Known rows, with every way that one mark hangs from another
[sodud tanu]: [-1.54  0.77  0.67 -0.21  2.61  0.30  0.19  1.36 -0.52 -0.85  0.24 -0.54
  0.47 -1.88  0.68  1.47  0.75  1.77 -1.38  0.34 -1.04 -0.14  1.51  1.40]
[nufo [porale [tanu [gilugom makur]]]]: [-2.38 -1.18  0.65  4.23  2.96 -0.28 -0.80  2.41  0.29 -2.07 -1.07  0.91
  1.54 -3.09 -0.30  1.64  0.73  0.64 -1.81 -1.84 -0.45  0.52 -0.74  0.70]
[tanu gilugom [porale nufo rezev rimis] [sodud makur]]: [ 0.41 -1.07  5.33  0.41  0.87 -0.31 -2.04  0.45 -1.53 -2.73  0.43  1.77
  3.70 -1.50 -2.02  0.08  7.00  4.82 -3.72  2.41 -1.35  2.92  3.20 -2.74]
[rezev [porale rimis tanu]]: [-2.40 -0.20 -2.37  1.70  1.83  0.78 -0.44  2.93  0.97 -0.99 -2.16 -1.14
 -0.15 -1.28  0.33  2.52  1.97  1.78 -0.35 -0.22 -1.51  2.85  1.40  1.11]
[gilugom [makur sodud] [tanu porale]]: [-4.98  1.23 -0.37 -1.71  1.77  0.72 -1.16  2.93  0.63  1.61  0.07  1.69
 -0.05 -1.95  0.39 -0.68  1.34  2.66 -2.18 -1.63  0.23  1.09  1.16  0.08]
[gilugom makur]: [-1.59 -0.48  0.64  0.83  2.61  0.50 -0.68  2.44  0.41 -0.38 -1.07  0.54
  0.35 -1.36  0.18  1.18 -0.41  1.25 -1.64 -0.99 -0.76 -0.01  1.06  0.33]
[rimis porale]: [-1.08 -1.32  0.89  0.28  2.04 -0.18  0.54  1.28  0.73 -0.55  0.05 -0.86
  0.81 -1.66  0.27  0.87  1.08  1.51 -0.19 -0.82 -0.67  1.34  0.54  0.63]
[nufo [porale [rezev [gilugom makur [tanu sodud]]] rimis]]: [-1.77  0.77  3.45  4.52  1.29  0.23 -1.64  4.20 -1.01 -0.15  0.44  0.55
  2.76 -2.21 -0.04  1.61  3.97  0.86 -3.51 -0.82 -0.14  2.13  1.05  0.40]
[rimis [porale nufo [rezev gilugom] [tanu [sodud makur]]]]: [ 2.12 -2.97  1.96  1.33  1.27 -0.42 -1.27  2.40 -1.44 -2.18  2.53 -0.18
  2.66 -2.59 -0.65  1.93  5.42  3.15 -2.91  1.81 -0.86  3.30  1.76 -0.46]
[nufo [porale rimis [tanu gilugom sodud]]]: [-3.31 -0.69  1.48  2.97  1.51 -0.75 -0.97  1.40 -0.10 -2.96 -1.46  0.10
  2.58 -1.23 -0.47  1.57  3.65  1.85 -2.20 -0.50 -1.31  2.14  0.16  0.66]
[rimis [porale nufo rezev [tanu [gilugom [makur sodud]]]]]: [ 0.89 -2.39 -0.29 -0.44  2.05 -0.48 -0.91  3.32  0.26 -1.22 -0.13  0.92
  1.71 -4.62 -0.64  1.60  3.36  3.58 -2.19 -2.28  0.58  2.52  1.37 -1.42]
[sodud [tanu porale]]: [-2.29  0.66  0.92 -1.31  2.53  0.02 -0.39  1.01 -0.32 -0.84  0.66  0.37
  0.98 -2.34  0.67  0.69  2.16  2.21 -1.77  1.22 -1.21  0.53  1.26  0.70]
[nufo porale]: [-0.56  0.00  2.07  2.95  2.09  0.22  1.51  1.23  0.10 -0.87 -0.26 -0.72
  0.96 -2.18  0.15  0.78  1.27 -0.16 -0.75 -1.75 -0.67  0.32  0.01  1.25]
[sodud makur [tanu porale]]: [-0.93 -0.11  2.23 -0.73  2.26  0.10 -0.66  0.84 -1.45 -0.59  1.72  0.36
  1.17 -2.46 -0.13  0.66  2.25  3.08 -1.98  1.86 -1.31  0.41  1.92 -0.32]
[tanu gilugom sodud]: [-4.29  0.55  2.28 -0.28  1.73 -0.54 -0.92 -0.27  0.30 -2.04 -0.77  1.23
  2.01  0.87 -0.28 -1.07  2.32  2.33 -2.24  1.13 -1.13 -0.15  0.53  0.78]
[gilugom [tanu porale [sodud makur]]]: [-5.77  0.52  2.20  0.34  0.93  0.38 -1.79  0.74 -0.85 -0.82  1.97  1.06
  1.23  0.97 -0.53 -1.12  3.29  3.48 -3.01  1.90 -0.93  1.04  1.80  0.43]
[sodud [makur gilugom] [tanu [porale rezev rimis]]]: [ 1.41 -0.70  2.66 -0.44  1.77 -0.47 -1.53  1.80 -3.03 -0.45  1.64  0.40
  1.99 -5.70 -0.38  1.00  4.11  4.64 -0.57  1.52 -1.45  1.80  3.81 -2.56]
[gilugom makur [tanu [porale nufo rezev rimis] sodud]]: [-3.93  0.32  1.83  1.36  1.11  0.82 -2.90  3.34 -0.88 -1.59  0.23  1.47
  2.23 -0.86 -0.54  1.84  5.19  3.98 -4.07  0.27 -0.59  3.40  3.34 -1.20]
[porale nufo rezev rimis [tanu [gilugom makur] sodud]]: [-1.45 -1.58  0.97  1.93  1.78 -0.10 -3.13  2.99 -0.67 -3.65 -1.58  1.44
  2.82 -1.89 -1.00  2.78  4.40  3.92 -4.02  0.25 -0.99  2.74  2.73 -1.26]
[rimis [porale [rezev gilugom]]]: [ 2.50 -1.26  2.35  0.51  1.81 -0.46  0.12  2.28  0.21 -0.27  1.03 -0.37
  1.91 -3.49  0.14  0.48  2.93  0.88 -1.23  0.62 -0.45  1.60  0.55  0.47]
[makur [gilugom tanu] sodud]: [-3.90  2.08 -0.48 -1.49  1.44  0.47  0.27  1.94 -0.35  1.82  0.43  0.71
 -0.88 -3.14  0.95 -1.42  0.75  2.94  0.86 -1.69 -0.20  0.46  1.65  0.76]
[nufo [porale rezev rimis tanu]]: [ 1.27 -1.71  0.58  3.88  1.54  0.05 -0.01  3.23 -0.49 -2.49 -0.79 -1.40
  1.56 -4.32 -0.42  3.20  3.53  0.64 -1.95 -1.52 -0.82  1.98  1.88  0.57]
[gilugom [makur [sodud [tanu [porale nufo rezev rimis]]]]]: [ 1.69  0.09  1.58 -2.77  1.97  0.36 -1.12  3.71 -1.16  0.32 -0.12  0.66
  1.60 -5.00 -0.08  2.45  4.73  4.15 -3.12 -1.17 -0.18  3.06  3.60 -2.58]

Rows
[ 1.20  1.18  2.10  0.56  1.52  1.36 -1.30  5.11 -0.50  1.60 -0.21  1.06
  0.94 -3.85 -0.01  1.81  3.41  2.56 -2.86 -1.22  0.15  3.16  2.69 -0.47] : [porale nufo [rezev [gilugom [makur sodud] tanu]] rimis]
[-2.04  0.28 -2.45  1.65  2.17  1.20  0.37  2.25  0.77 -1.61 -0.79 -0.57
 -0.42 -1.24  0.34  2.19  2.28  1.74 -0.60 -0.36 -1.17  2.76  1.06  1.49] : [rezev [porale nufo tanu]]
[ 0.62  0.33 -1.74 -0.58  2.29  1.11 -0.66  5.07  0.82  1.76 -2.09  0.25
  0.03 -3.31  0.63  2.76  2.80  2.32 -0.95 -1.52 -0.78  4.71  0.99 -0.40] : [rezev [gilugom [makur sodud]] [porale nufo rimis tanu]]
[ 0.64 -1.76  0.82  1.29  0.95 -0.07 -1.98  2.34 -2.76 -2.55  0.66  0.07
  1.84 -3.40 -0.79  2.26  4.95  5.11 -1.28  0.93 -1.64  3.29  4.33 -1.99] : [porale nufo rezev rimis [tanu [sodud [makur gilugom]]]]
[-2.34 -1.08  0.57  0.87  1.17 -0.67 -2.49  1.75 -0.30 -3.62 -1.33  0.58
  2.55 -1.09 -0.82  1.32  4.54  3.31 -3.44  1.35 -1.30  1.66  2.33  0.05] : [porale rezev rimis [tanu gilugom sodud]]
[-5.39  0.61 -2.98  0.41  1.52  0.15 -0.54  1.64  0.88 -1.72 -0.86 -0.57
  0.31  0.76  0.59  0.75  2.86  1.85 -1.45  0.48 -1.21  1.53  0.70  1.86] : [rezev [porale [tanu sodud]]]
[-3.39 -0.27  0.13  1.82  1.65  0.29 -1.02  0.65 -0.44 -2.58  0.02  0.83
  1.39  0.43 -1.00  0.46  4.26  3.75 -2.12  1.47 -1.34  2.33  1.02  0.12] : [rezev [porale nufo [tanu gilugom [sodud makur]]]]
[ 2.48 -1.06  0.29  1.26  2.05 -0.20  0.16  4.54 -0.10  0.54  0.20  0.37
  1.24 -5.90  0.38  1.36  2.80  0.03 -2.69 -2.51  0.43  1.12  0.30  0.35] : [nufo [porale [rezev [gilugom [makur sodud]]] tanu]]
[ 0.55 -1.71 -0.62  1.48  1.55  0.29 -1.26  3.15 -0.08 -2.49 -1.11 -0.73
  0.96 -3.14 -0.27  2.90  2.80  2.09 -2.26  0.07 -1.17  1.84  2.90  0.44] : [porale rezev rimis tanu]
[-1.74  0.28  1.67  2.44  1.70  1.31 -2.31  3.93 -0.69 -1.02 -0.03  1.24
  1.43 -2.90 -0.61  2.30  3.74  3.05 -3.23 -0.26 -0.49  3.21  3.25 -1.21] : [gilugom makur [tanu [porale nufo rezev rimis]]]
[-2.75 -0.91  0.15  2.54  1.30 -0.28 -0.44  2.23 -0.26 -2.26 -1.03 -1.19
  1.72 -1.27  0.15  2.68  3.24  1.50 -1.88 -1.23 -1.37  2.41  0.98  0.95] : [nufo [porale rimis [tanu sodud]]]
[ 2.31 -0.81  5.07  0.74  2.02  0.01 -1.71  1.23 -2.41 -2.24  1.06  1.21
  3.04 -3.98 -1.54  1.59  5.57  4.62 -3.05  2.20 -1.30  2.43  3.33 -2.39] : [sodud makur [tanu gilugom [porale nufo rezev rimis]]]
[-4.97  0.15  2.59  0.90  0.65  0.50 -2.30  1.50 -0.94 -0.70  0.88  0.70
  1.59  0.58 -0.66  0.17  3.90  4.06 -2.87  1.78 -1.35  2.44  2.55 -0.43] : [gilugom [tanu [porale rimis] [sodud makur]]]
[-7.70  1.06 -0.11  0.25  1.62  0.43 -2.56  2.11  0.11 -0.59  0.39  1.83
  1.12  0.70  0.27 -0.34  2.09  2.77 -3.31  0.37 -0.57  1.04  1.05  0.55] : [gilugom makur [tanu porale sodud]]
[-0.48  0.89  0.71  1.64  1.91  1.35  0.53  2.06  0.53 -0.34 -1.95 -0.91
  0.34 -0.92 -0.02  2.20  2.88  2.05 -0.16 -0.57 -1.50  3.56  1.89  0.04] : [rezev [porale nufo rimis]]
[-0.11 -0.16  1.23 -0.36  1.56  0.12 -0.70  4.44  0.20  2.27  1.50  0.53
  1.10 -3.94  0.43  0.11  2.33  1.79 -2.09 -1.67  1.07  1.72  0.86  0.14] : [rimis [porale [rezev [gilugom [makur sodud] tanu]]]]
[-0.50  1.45 -0.24 -1.62  2.28  0.57  0.45  3.40  1.16  3.09 -1.26  0.73
  0.02 -2.34  0.98 -0.36  1.30  0.97 -0.75 -1.40 -0.15  1.40 -0.27  0.35] : [rezev [gilugom [makur sodud]] porale]
[ 0.47 -3.22  0.64  1.36  1.03 -0.31 -0.95  1.93 -1.39 -3.11  2.16 -0.87
  2.20 -1.92 -1.03  2.21  5.05  4.00 -2.68  0.50 -0.64  2.84  2.68 -0.88] : [rimis [porale nufo rezev [tanu [sodud makur]]]]
[-4.74  0.26  0.90  1.25  1.96  0.99 -2.43  3.50  0.17  0.09 -0.84  1.21
  0.76 -1.43 -0.02  1.46  1.34  2.50 -2.25 -0.42 -0.86  2.43  1.71 -0.11] : [gilugom makur [tanu [porale rimis]]]
[-2.30 -0.60  2.63  0.10  2.47 -0.14 -2.35  1.94  0.52 -0.79 -2.17  2.19
  2.12 -2.15 -0.66  0.49  1.88  2.74 -2.07  0.32 -1.22  1.97  0.88 -1.48] : [tanu [gilugom makur] [porale rimis]]
[ 2.33 -1.97  2.98  3.67  0.96 -0.47 -1.07  2.99 -1.82 -1.86  1.01 -0.66
  3.00 -3.47 -0.75  2.23  5.39  1.60 -3.22  0.83 -1.14  2.48  1.64 -0.17] : [nufo [porale [rezev gilugom] rimis [tanu [sodud makur]]]]
[ 0.99 -0.64  3.33 -0.02  2.24  0.73 -0.95  1.66 -1.90 -0.87  0.88  0.01
  1.54 -2.93 -0.54  2.66  3.71  4.12 -1.91  1.47 -1.71  3.10  3.12 -1.58] : [sodud makur [tanu [porale nufo rimis]]]
[-1.60  0.18  1.37 -1.85  2.36 -0.12 -0.56  1.87  0.83  0.59 -1.83  1.76
  0.79 -2.14 -0.17 -0.74  0.51  2.36 -1.74 -1.83 -0.02 -0.07  0.44 -0.57] : [tanu [gilugom [makur sodud]]]
[-1.70  1.05  1.57  1.43  1.37  0.80 -1.49  2.42 -1.57 -0.70  0.92  1.22
  1.21 -4.29 -0.21  0.84  4.50  3.83 -0.43  0.57 -1.10  3.52  3.54 -1.03] : [makur [gilugom [tanu [porale nufo rezev rimis]]]]
[ 1.75 -0.89  3.00  0.34  2.19  0.09 -2.22  3.68 -0.22  0.17 -0.76  1.52
  2.37 -3.98 -0.04  1.22  3.42  1.59 -2.83  1.12 -1.04  2.39  1.71 -1.26] : [tanu [porale [rezev [gilugom makur]] rimis]]
[ 1.53 -1.48 -0.15  1.91  1.66  0.82 -0.96  3.26 -0.58 -2.90 -0.93 -0.70
  0.96 -3.17 -0.50  3.75  3.64  2.53 -2.30 -0.06 -1.28  3.00  3.38  0.05] : [porale nufo rezev rimis tanu]
[-2.29 -3.14  0.04  0.56  1.27 -0.70 -1.13  1.47 -0.48 -2.04  1.34 -0.88
  1.48 -0.64 -0.39  1.32  2.68  3.46 -1.69  0.42 -1.00  1.86  1.21  0.07] : [rimis [porale [tanu [sodud makur]]]]
[-0.47 -1.17  0.78  3.31  1.99 -0.52 -1.18  3.69 -0.61 -1.73  0.54  0.47
  2.58 -3.24  0.21  1.89  3.59  0.25 -3.80 -0.59 -0.31  1.07  0.17  0.86] : [nufo [porale [rezev [gilugom makur]] [tanu sodud]]]
[ 0.51 -0.26  4.70  0.39  2.33  0.21 -1.58  0.83 -1.87 -1.51  0.60  1.24
  2.44 -2.78 -1.12  1.56  4.03  4.55 -2.09  2.16 -1.72  2.86  2.43 -1.85] : [sodud makur [tanu gilugom [porale nufo rimis]]]
